Each row was made from one small tree. The marks that hang from a mark follow it in brackets, in alphabetical order. Every link used is in the known rows. Write each row's tree.
Known rows:
revez{ligobe{pidu{zotap} teduv{dizofu govu{luvi tanov}}}}: [-0.780 -4.081  2.248  4.206 -1.426 -3.857 -0.397 -1.170 -2.807  0.253
  1.298  1.651 -1.245  2.523  0.362  0.992  0.771  1.304 -2.353  4.118]
luvi{dizofu govu{revez{ligobe{pidu{zotap}}} tanov teduv}}: [ 0.237  3.616  1.854  4.475  0.924 -1.695  0.433 -3.757 -2.117  2.871
  1.604  0.888  3.923  3.758  1.762  0.246  1.669 -0.630  1.210  2.386]
zotap{luvi{dizofu govu}}: [ 1.728  2.848 -0.987 -2.907 -1.217 -0.757 -0.110 -0.308  1.448 -0.662
 -0.671 -2.212  2.554 -0.022  0.229  1.264  1.775 -0.131  0.224 -2.055]
pidu{zotap{luvi{dizofu govu{revez{ligobe} tanov teduv}}}}: [ 0.143  1.084  1.612  1.130 -0.100 -1.614  0.876 -1.286  0.877  1.789
  4.139  0.708  3.591  1.506  1.309  1.681  2.095 -0.059  1.371  0.135]
luvi{dizofu govu{tanov}}: [ 1.706  4.696 -0.489  0.770 -0.671 -1.585 -0.012 -2.500 -1.348  0.725
 -1.075 -1.172  2.189  2.373  1.594  0.080  0.992 -2.344  1.683 -0.190]
revez{govu{luvi tanov teduv{dizofu}} ligobe{pidu}}: [-0.499 -3.303  3.470  6.701  2.957 -3.410  1.655 -2.718 -0.053  0.658
  0.053  5.299  0.155  1.116  0.198  0.723  1.968  1.410 -3.259  4.966]
luvi{govu{revez{ligobe{pidu}} tanov teduv{dizofu}}}: [ 0.972  0.443  1.862  5.599  1.973 -1.936  0.288 -3.375 -2.478  0.525
  1.612  2.333  2.514  1.818  0.762 -0.791  2.036  1.653  0.617  3.464]
govu{teduv}: [ 0.032 -0.256  1.706  1.814  0.893  0.801  0.361 -2.291  1.040  0.102
  0.031  0.179  1.865  0.411 -1.171 -0.806 -0.759  1.606  0.703  1.419]
pidu{zotap{luvi{dizofu govu}}}: [ 0.373  1.421 -0.835 -2.528 -1.602 -0.937 -0.340 -0.660  1.550  1.036
  2.065 -2.135  2.254  0.841  0.885  2.201  1.667 -1.641  0.717 -1.757]
zotap{luvi{dizofu govu{revez tanov teduv}}}: [ 2.177  3.073  1.741  0.026  0.487 -1.114  0.612 -3.313  0.888 -0.070
  2.323  0.835  4.206  1.157  0.691  0.263  1.883  0.789  1.729  0.014]
ligobe{revez{govu} teduv{dizofu}}: [-0.894 -1.597 -0.186  2.722 -0.631 -2.141 -0.971 -2.848 -3.459 -1.438
  1.231 -1.734  2.764 -0.438 -0.994  0.447  0.937 -2.983 -3.408  1.871]
ligobe{pidu{zotap{luvi{govu}}}}: [ 0.470 -0.597 -0.371 -0.600 -1.212 -0.344 -1.126 -2.161  0.649  0.697
  1.824 -0.275  1.524  2.213  0.734  1.990  0.950  0.043 -0.509  0.262]
teduv{dizofu govu ligobe{pidu{zotap} revez}}: [-1.181 -3.740 -2.357  1.181 -2.100 -4.240 -3.271 -1.199 -5.418 -2.542
  2.332 -1.144 -2.805  1.763  2.197  0.670  1.227  0.705 -2.410  5.140]
pidu{zotap}: [-0.945 -0.920  0.008 -0.136 -0.581 -0.237 -0.215 -0.419  0.238  1.525
  2.666 -0.469  0.229  1.083  0.849  1.073  0.350 -1.363  0.539 -0.165]
revez{govu{luvi} ligobe{pidu}}: [-1.751 -2.486  1.143  3.382  1.552 -1.664  0.901  0.968  0.107  1.735
 -1.417  3.504 -0.659 -0.009  0.367  1.157  2.454 -0.167 -4.554  2.376]
ligobe{pidu revez{govu{luvi tanov}} teduv{dizofu}}: [-0.437 -1.811  1.741  4.746 -0.430 -2.651 -0.950 -6.956 -4.635 -1.354
  1.604  2.287  1.678  2.567  0.127  0.315  0.607 -2.300 -4.307  3.575]
ligobe{pidu teduv}: [-0.401 -0.443  1.775  1.681 -1.510  0.234 -1.053 -2.890 -1.445 -0.161
 -0.667 -0.742  1.435  2.631 -1.069  0.535 -1.132  0.434 -1.702  1.659]
pidu{zotap{luvi{govu{revez}}}}: [ 0.056  0.004 -0.150 -1.587 -0.579 -0.594 -0.329 -0.266  1.162  1.321
  4.404  0.012  2.285  0.519  1.066  1.330  2.278 -0.794  0.745 -1.189]
zotap{luvi{dizofu govu{tanov}}}: [ 2.562  2.912  0.122 -1.460 -0.901 -1.702  0.416 -1.416  1.222 -0.766
  0.620 -0.396  2.796  0.769  0.864  1.160  1.570 -0.121  1.415 -1.368]
luvi{dizofu govu{revez}}: [ 0.406  5.198 -1.414 -0.360 -0.123 -0.622 -0.572 -1.213 -2.024  1.742
 -0.402 -1.864  2.399  1.500  1.325 -0.270  2.059 -2.378  0.049 -0.565]
zotap{luvi{govu{teduv}}}: [ 1.628  0.418  0.636 -1.110 -0.179  0.548  0.013 -1.207  2.479 -0.833
  0.423 -0.660  3.406 -0.450 -0.945  0.287  1.408  1.859  0.968 -0.684]
luvi{govu{revez{ligobe{teduv}} tanov}}: [ 0.138  1.464  1.810  3.956  0.463 -1.044  0.479 -0.496 -2.581  1.242
  1.749  1.903  2.869  1.472  1.025 -0.721  1.992 -0.291  1.011  1.031]

Which tree is each row?
[-1.500 -0.657  2.297  2.739  1.640 -0.138  0.882 -0.486 -2.158  1.995
  1.584  5.177 -1.508  1.280  1.143 -0.586  1.816  1.453 -3.002  1.557] | govu{luvi revez{ligobe{pidu}}}
[-1.537  0.003  3.315  3.721  1.772 -2.092  0.939 -3.737  0.553  1.459
  1.336  3.969  1.030  3.163  1.625  0.802  1.464 -0.575 -1.350  3.691] | revez{govu{luvi{dizofu} tanov teduv{ligobe{pidu{zotap}}}}}
[ 0.164 -1.821  5.401  6.790  3.504 -2.147  1.820 -5.110 -2.482  0.521
  3.477  7.516 -0.495  2.404  0.897 -1.283  1.363  3.572 -1.388  4.644] | govu{luvi revez{ligobe{pidu}} tanov teduv{dizofu}}
[-0.834  0.848  0.201  0.018  1.101 -1.430  0.704 -0.802  0.875  1.507
 -1.028  1.445  0.065  0.132  0.521  0.497  2.064 -2.691 -2.973  0.480] | revez{govu{luvi{dizofu}}}
[-0.359 -1.331  4.151  4.731  0.588 -2.139  1.094 -1.487 -1.621  1.243
  5.619  4.729  2.184  2.330  1.414  1.351  1.264  1.381 -0.006  2.351] | govu{revez{ligobe{pidu{zotap{luvi}} teduv}} tanov}
[ 0.435  4.218  1.386  3.693 -0.305 -1.992  0.168 -2.377 -3.335  1.850
  0.061  0.272  3.137  3.287  1.613  0.236  1.900 -1.320  0.178  1.391] | luvi{dizofu govu{revez{ligobe{pidu teduv}} tanov}}
[-0.975  0.970 -0.728  0.962  0.319 -0.932 -0.169 -2.816 -2.327  0.459
  0.671  0.977  1.520  0.076  0.796 -0.199  1.329 -3.802 -3.116  0.400] | ligobe{revez{govu{luvi{dizofu}}}}
[ 1.105 -1.041  0.862  0.250 -0.268 -1.787  0.099 -2.546  1.559 -0.125
  3.989  0.237  2.452  0.971  0.533  1.389  1.324  0.422  1.633  0.302] | pidu{zotap{luvi{govu{tanov teduv{dizofu}}}}}
[-0.064 -1.317  1.529  1.087 -0.722 -2.481  0.371 -0.394 -0.186  0.551
  4.916  0.732  2.560  0.840  0.880  1.833  2.400  0.013  0.417  0.216] | pidu{zotap{luvi{govu{revez{ligobe{teduv{dizofu}}} tanov}}}}
[-0.328 -0.177  0.586  1.952 -1.742 -3.037 -1.816 -3.301 -5.419 -1.519
  1.332  3.083 -2.197  3.851  3.243 -0.813  0.561  0.635 -1.485  4.583] | teduv{govu{luvi{dizofu} tanov} ligobe{pidu revez}}
[ 0.125  3.883  0.245  3.035  0.118 -2.342  0.137 -2.041 -2.849  2.772
  1.570  0.710  2.447  3.321  2.774  0.835  2.217 -1.974  0.713  1.233] | luvi{dizofu govu{revez{ligobe{pidu{zotap}}} tanov}}
[ 1.909 -0.360  2.046  1.983  1.329 -1.857  1.037 -1.345  0.651 -0.914
  2.963  2.161  3.096 -0.344  0.211  0.280  2.522  2.681  0.935  1.065] | zotap{luvi{govu{revez{ligobe} tanov teduv{dizofu}}}}
[-1.109 -0.052  1.651  1.491 -0.429  0.107 -0.645 -3.308 -0.780 -0.898
  1.620 -0.333  2.446  2.180  0.524  1.081 -0.224  1.729 -0.467  2.267] | govu{teduv{ligobe{pidu{zotap{luvi{dizofu}}} revez}}}
[ 1.870 -0.225  0.193 -1.036  0.062 -0.616 -0.099 -1.438  1.883 -1.613
  0.420 -1.135  2.693 -0.841 -1.002  0.497  1.693  2.009  0.340 -0.335] | zotap{luvi{govu{teduv{dizofu}}}}
[ 0.877 -3.126 -0.933 -0.719 -0.727 -3.800 -1.288 -1.009 -2.115 -1.524
  0.174  0.721 -3.946  0.045  0.289 -1.067  1.547  0.943 -2.294  2.846] | teduv{dizofu govu{luvi}}
[-0.744 -1.067  4.920  5.093  1.763 -2.174  1.998 -1.703 -3.110  0.722
  3.832  6.451 -0.684  1.414  1.143 -0.948  1.582  1.421 -1.264  2.229] | govu{luvi revez{ligobe{teduv{dizofu}}} tanov}
[ 0.125 -1.401  1.149  1.862 -1.272 -1.450 -1.167 -3.271 -2.262 -1.238
 -0.919 -1.379  0.242  2.028 -1.194  0.953 -0.660  0.845 -2.521  2.353] | ligobe{pidu teduv{dizofu}}
[ 0.480 -0.190  1.611  0.586  0.121 -0.753  0.261 -2.358  1.428  1.224
  5.451  1.541  3.470  1.472  1.092  0.924  1.790  0.141  1.961  0.139] | pidu{zotap{luvi{govu{revez tanov teduv}}}}
[ 0.942  1.339  1.031 -0.471 -0.919 -1.117  0.311 -2.686  1.819  0.974
  3.011 -0.619  3.399  1.795  0.867  1.662  1.140 -0.711  2.043 -0.394] | pidu{zotap{luvi{dizofu govu{tanov teduv}}}}
[ 2.497  2.695  1.226 -0.358 -0.358 -0.903  0.595 -3.040  1.884 -0.622
  0.544 -0.231  4.073  1.038  0.037  0.688  1.229  0.991  1.914 -0.483] | zotap{luvi{dizofu govu{tanov teduv}}}
[-1.306 -1.831 -1.446  0.257 -1.980 -1.901 -2.260  1.373 -4.028 -2.115
  1.218 -0.592 -1.222  0.308  1.773 -0.925  0.905  0.722 -0.686  3.193] | teduv{govu ligobe{revez}}
[-0.914 -0.945  0.328  0.958 -0.701 -2.988 -0.800 -0.398 -3.026  2.327
  2.315  2.315 -1.948  2.196  2.071 -0.196  2.222 -0.115 -2.564  3.092] | teduv{govu{luvi{dizofu} revez{ligobe{pidu{zotap}}}}}
[-0.326 -0.479  0.434  1.011 -0.318 -2.733 -0.753 -0.261 -3.069  1.532
  0.945  2.474 -2.160  1.706  1.603 -0.791  2.119  0.616 -2.785  3.214] | teduv{govu{luvi{dizofu} revez{ligobe{pidu}}}}
[ 1.689 -2.259 -0.136  2.104  0.476 -5.451 -0.996 -1.589 -3.585 -1.351
  4.266  2.451 -2.067  0.727  1.854 -1.001  2.041  0.837 -0.100  4.356] | teduv{dizofu govu{revez tanov}}
[-0.665 -3.800 -0.891 -0.157 -0.734 -4.736 -2.388  0.601 -3.011 -1.920
  4.323  0.779 -3.060  1.409  2.480  1.347  2.825  2.840 -2.146  4.860] | teduv{dizofu govu{revez} ligobe{pidu{zotap{luvi}}}}
[-0.515 -1.098  1.432  2.985 -3.426 -2.344 -2.263 -7.312 -5.564  0.460
  3.387  0.908  1.578  5.252  1.315 -0.050 -0.635 -2.585 -1.995  3.503] | ligobe{pidu{zotap} revez teduv{govu{luvi{dizofu} tanov}}}
[-1.153 -1.343  3.651  4.271  2.416 -1.406  0.961 -3.250  0.644  0.410
  0.947  5.281  0.554  2.060  0.947 -0.279  1.277  1.036 -1.478  4.115] | revez{govu{luvi tanov teduv{ligobe{pidu}}}}
[-0.947 -0.193  2.081  0.889 -0.074 -0.014 -0.185 -1.960  1.196 -0.456
  0.701 -0.225  1.555  2.238  0.270  1.489 -0.111  2.920  0.021  2.283] | govu{teduv{ligobe{pidu{zotap{luvi{dizofu}}}}}}
[-1.950 -2.157  1.031  2.712  1.825 -1.580  1.624  2.645  0.782  1.726
 -0.974  3.158 -0.466 -1.495  0.135  0.663  2.729 -0.719 -3.710  1.237] | revez{govu{luvi} ligobe}
[-1.677  0.641  0.648  2.662  0.187 -1.521 -0.584 -2.469 -3.261 -0.777
  0.446  2.547 -0.179  2.506  2.459  0.639  0.967 -0.975 -2.578  2.873] | teduv{ligobe{pidu revez{govu{luvi{dizofu} tanov}}}}
